Known rows, with every way that one mark hangs from another:
(E W Y): -18, -4, 4, 0, 1, -11, -12, 3, -20, 9, -2, -4, -6, 1, 3, -7, 2, 2, 9, -1, 5, 5, 1, 7, 10
(Y (E T) (F K)): 4, 17, 3, 7, -8, 1, -9, 10, -14, -6, 1, -2, 23, 2, 12, 6, -5, 4, 6, -6, 10, 9, 11, -15, -8
(C (T E F)): 10, -3, -6, 0, -3, -12, -6, 5, 4, 1, -8, 5, 8, 2, 8, 7, -2, -8, 1, -9, 5, 12, 11, 6, -27
(W E): -1, -3, 9, 1, -6, -5, -8, 5, -18, 4, -5, 0, 7, 5, 2, -8, 1, 2, 1, -8, 3, 1, -2, -17, -4
(W (E T Y)): -19, -5, 11, 3, -4, -7, -11, 7, -21, 9, -7, 1, 20, 4, 2, 8, 2, 9, 5, 0, 8, 4, 3, -21, 16
(T (F K Y)): 6, 6, 12, 5, -2, 3, -9, 2, 6, 7, 7, 16, -19, 1, 9, -3, -1, -4, 3, -1, 15, 4, 11, -4, -8
(E (T F) W Y): -19, -6, 10, 1, 2, -6, -10, -2, 0, 17, -6, 1, 13, 0, 7, 11, 0, 6, 16, -1, 9, 10, 11, 17, 19
(T F): 0, -4, 5, -3, -1, -2, -8, -1, 6, 7, -6, 4, 2, 1, 7, -3, -6, -2, 9, -9, 2, 5, 5, -6, -12
(J F): 3, -4, 4, -4, 0, -4, -12, 0, -29, 4, -1, 1, 4, 3, 8, -7, -7, -1, -7, -8, -2, 4, -8, -20, -6
(E T W): -7, -6, 6, 0, 2, -9, -10, 3, -21, 9, 0, 0, -6, 1, 4, 3, -5, 9, 8, -5, 6, 5, 11, 8, 13
(Y E): 4, 3, -2, -1, -7, -4, -8, 6, -16, -5, -6, -1, -1, 2, 4, -6, -2, -2, 1, -7, -1, 6, 4, -15, -19
(J E): 6, -6, 6, -1, -1, -5, -11, 3, -14, 3, 0, 0, -7, -1, 4, -7, -6, 4, -1, -5, 0, 7, 2, -20, 12
(W (E (T F))): -2, -5, 13, 1, -5, 0, -7, 0, 2, 11, -10, 6, 27, 4, 6, 10, -1, 6, 8, -8, 6, 5, 8, -6, 5
(C (T (E (Y F))) W): 1, 4, -5, 3, -5, -25, -11, 18, -17, -2, -6, -6, 33, 2, 7, 1, 8, -6, 0, -3, 10, 11, 5, 25, -22
(T E): -1, -3, -10, -2, -3, -8, -9, 8, -17, -5, -9, 1, -8, 1, 5, -8, -1, -4, 0, -7, 5, 11, 2, -7, -21
(F K T): 2, 4, 4, 7, -1, -3, -9, 0, -17, 0, 18, -1, -26, 1, 7, -13, -18, -1, -5, -2, 12, -11, 19, -11, -13
(C W): 0, -2, 1, 0, -1, -13, -10, 8, -16, 5, -1, -3, -14, 3, 4, -10, 1, 0, 0, -6, 4, 0, 5, 16, -16
(W (E (T (F K Y)))): 5, 5, 21, 10, -6, 5, -7, 3, 3, 12, 3, 17, 4, 3, 8, 10, 4, 4, 3, 2, 18, 5, 14, -4, 9
(J (E T) (F K)): 7, 2, 10, 5, 0, 2, -11, 1, -27, 7, 9, 0, -4, 1, 12, 7, -9, 8, -13, -1, 7, 10, 2, -21, 27
(T (F Y)): 6, -4, 13, -3, -2, -2, -10, 0, 6, 8, -1, 18, -1, 1, 6, -3, -1, -2, 7, -2, 7, 4, 8, -7, -9
(Y (E W) (F T)): 12, 5, 7, 1, -6, -9, -8, -2, -18, -6, 3, -5, 32, 1, 7, -15, -8, -3, 3, -2, 4, -4, 12, 17, -11
(C T (W E)): 11, -2, 9, 6, -7, -19, -7, 10, -18, 8, 1, -3, 6, 6, 1, 0, 7, 1, -8, -7, 5, -2, 9, 19, -13
(C T W): 8, -3, 2, 2, -2, -21, -9, 11, -16, 5, 6, -3, -11, 3, 3, -1, -1, 0, -4, -8, 4, -1, 14, 16, -19
(F (T (E W))): 4, -6, -5, 2, 0, -11, -8, 0, -22, -2, 2, -1, -9, 0, 5, -16, -8, -5, -3, 0, 9, -1, 13, 26, -13
(E T (Y F)): -16, 0, 8, -1, -1, -9, -14, 8, -17, 5, -4, 0, 38, 1, 8, 7, -6, 8, 13, -3, 7, 7, 5, -25, 9

Rows:
9, 4, 12, 7, -1, -3, -11, 2, -17, 1, 22, 13, -31, 1, 6, -13, -13, -2, -9, 7, 17, -12, 22, -11, -9 : (F K T Y)
5, 6, 4, 0, -7, -5, -9, 7, -15, -6, -7, 0, 40, 2, 9, 5, -5, 5, 8, -7, 3, 9, 7, -18, -9 : (Y (E T) F)
15, 10, 11, 10, -6, -3, -7, 0, -20, -3, 18, 8, -23, 1, 6, -13, -4, -5, -8, 8, 15, -6, 23, 20, -5 : (F K T (Y (E W)))
15, 11, 12, 7, -6, 1, -8, 2, -31, -1, 7, 8, -11, 3, 10, -7, 7, -5, -12, 3, 9, 9, 0, 12, 1 : (J (F K (Y (E W))))
-13, 1, 9, -1, -1, -11, -14, 5, -18, 7, -4, -6, 30, 1, 7, -8, 2, 1, 14, -3, 6, 7, -3, 5, 8 : (E W (Y F))
10, -4, -4, 1, -2, -15, -5, 2, 0, 5, -8, 2, 5, 1, 7, 4, 3, -7, 4, -9, 7, 14, 11, 33, -15 : (C (T (E W) F))
13, 8, -7, 10, -5, -13, -4, 10, 5, 3, 1, -1, -13, 2, 10, 4, 5, -10, -4, -7, 15, 10, 17, 43, -32 : (C (T E (F K)) W)
-8, -1, 12, 1, 0, -13, -13, -1, -19, 5, 5, -6, 30, 0, 7, -14, -9, -1, 8, 2, 9, -6, 9, 11, 6 : (E W (Y (F T)))
-1, 1, 3, 2, -4, -7, -7, 3, -20, 0, -5, -1, 3, 1, 5, 5, 0, 5, 5, -4, 2, 9, 12, 10, 4 : (Y (E T W))
6, 11, 10, 10, -5, -1, -8, 7, -20, 0, 8, 11, -19, 1, 6, 5, 4, 4, 0, 4, 14, 8, 18, 13, 9 : (F K (Y (E T W)))
-13, -8, 9, 1, 1, -7, -13, 6, -17, 8, -1, 0, 6, -1, 4, 9, -6, 11, 3, 3, 5, 10, 7, -24, 32 : (J (E T Y))
4, 6, 7, 1, -6, -7, -9, 4, -18, -2, -7, -3, 39, 1, 9, 4, 0, 6, 12, -7, 5, 11, 7, 11, 3 : (Y (E T W) F)
-8, 8, 11, 8, -1, -8, -12, 1, -19, 5, 13, -8, 13, 1, 10, -13, -9, -1, 5, 3, 16, -6, 13, 12, 7 : (E W (Y (F K T)))
-14, 1, 15, 2, -6, -7, -13, 8, -19, 6, -9, -1, 54, 4, 6, 7, 1, 8, 11, -2, 9, 5, -1, -22, 14 : (W (E T (Y F)))
9, 9, -2, 8, -3, -8, -8, 3, -19, -6, 8, -5, 10, 0, 11, -16, -7, -7, 0, 0, 18, 0, 12, 28, -14 : (Y (F K (T (E W))))
1, -4, -5, -1, -2, -6, -6, 0, 1, 4, -13, 2, 3, 0, 7, -4, 5, -7, 8, -8, 7, 15, 2, 33, -13 : (T (E W) F)
12, 15, 6, 9, -7, -4, -7, 0, -17, -7, 11, -7, 16, 1, 11, -15, -8, -5, 0, -1, 12, -4, 15, 20, -11 : (Y (E W) (F K T))
-12, -3, -6, -1, -2, -5, -9, 4, 3, 3, -15, 3, 10, 0, 8, 0, 3, -8, 8, -2, 8, 15, 0, 1, -15 : (T (E Y) F)
7, 11, 8, 8, -7, 1, -9, 9, -17, -3, 9, 13, -16, 1, 7, 6, 0, 4, -3, 4, 14, 6, 18, -16, -3 : (F K (Y (E T)))
-16, 10, 8, 7, -2, -3, -13, 10, -16, 5, 4, -3, 22, 1, 11, 7, -6, 7, 10, -2, 15, 7, 9, -21, 9 : (E T (Y (F K)))
11, -5, 1, 1, -1, -9, -10, 4, -19, -7, 6, 16, -13, 0, 4, -15, -8, -7, -9, 7, 13, -4, 17, -2, -20 : (F (T E) Y)
-10, 4, -7, 9, -2, -6, -9, 5, -19, -4, 8, -3, -18, 0, 7, -10, -10, -7, -6, 5, 17, -2, 15, -4, -15 : (F K (T (E Y)))
23, 1, 19, 6, 0, 1, -11, -4, -28, 3, 23, 13, -14, 0, 10, -12, -12, -2, -23, 10, 12, -5, 9, -14, 18 : (J E (F K T Y))
20, 3, 13, 2, -6, -11, -6, 1, 2, 4, 0, 15, 7, 1, 5, 7, 7, -6, 1, -1, 5, 8, 19, 24, -8 : (C (T (F (Y (E W)))))
-21, -6, 6, 1, 2, -10, -13, 5, -23, 12, -2, -2, 0, 1, 4, 6, -2, 8, 11, 0, 7, 7, 9, 4, 21 : (E T W Y)
7, 8, 5, 0, -7, -7, -9, 4, -16, -4, -7, -5, 31, 1, 7, -9, 3, -2, 10, -8, 1, 10, -1, 11, -9 : (Y (E W) F)
8, -4, 4, 0, -2, -6, -8, 1, 0, 4, -9, 16, -3, 0, 6, -4, 9, -8, 6, 1, 12, 14, 5, 34, -8 : (T (E W) (F Y))
2, -5, 17, 0, 1, -4, -9, -3, 1, 13, -1, 18, 3, 0, 6, 7, 2, 4, 10, 1, 10, 7, 15, 19, 14 : (E (T (F Y)) W)
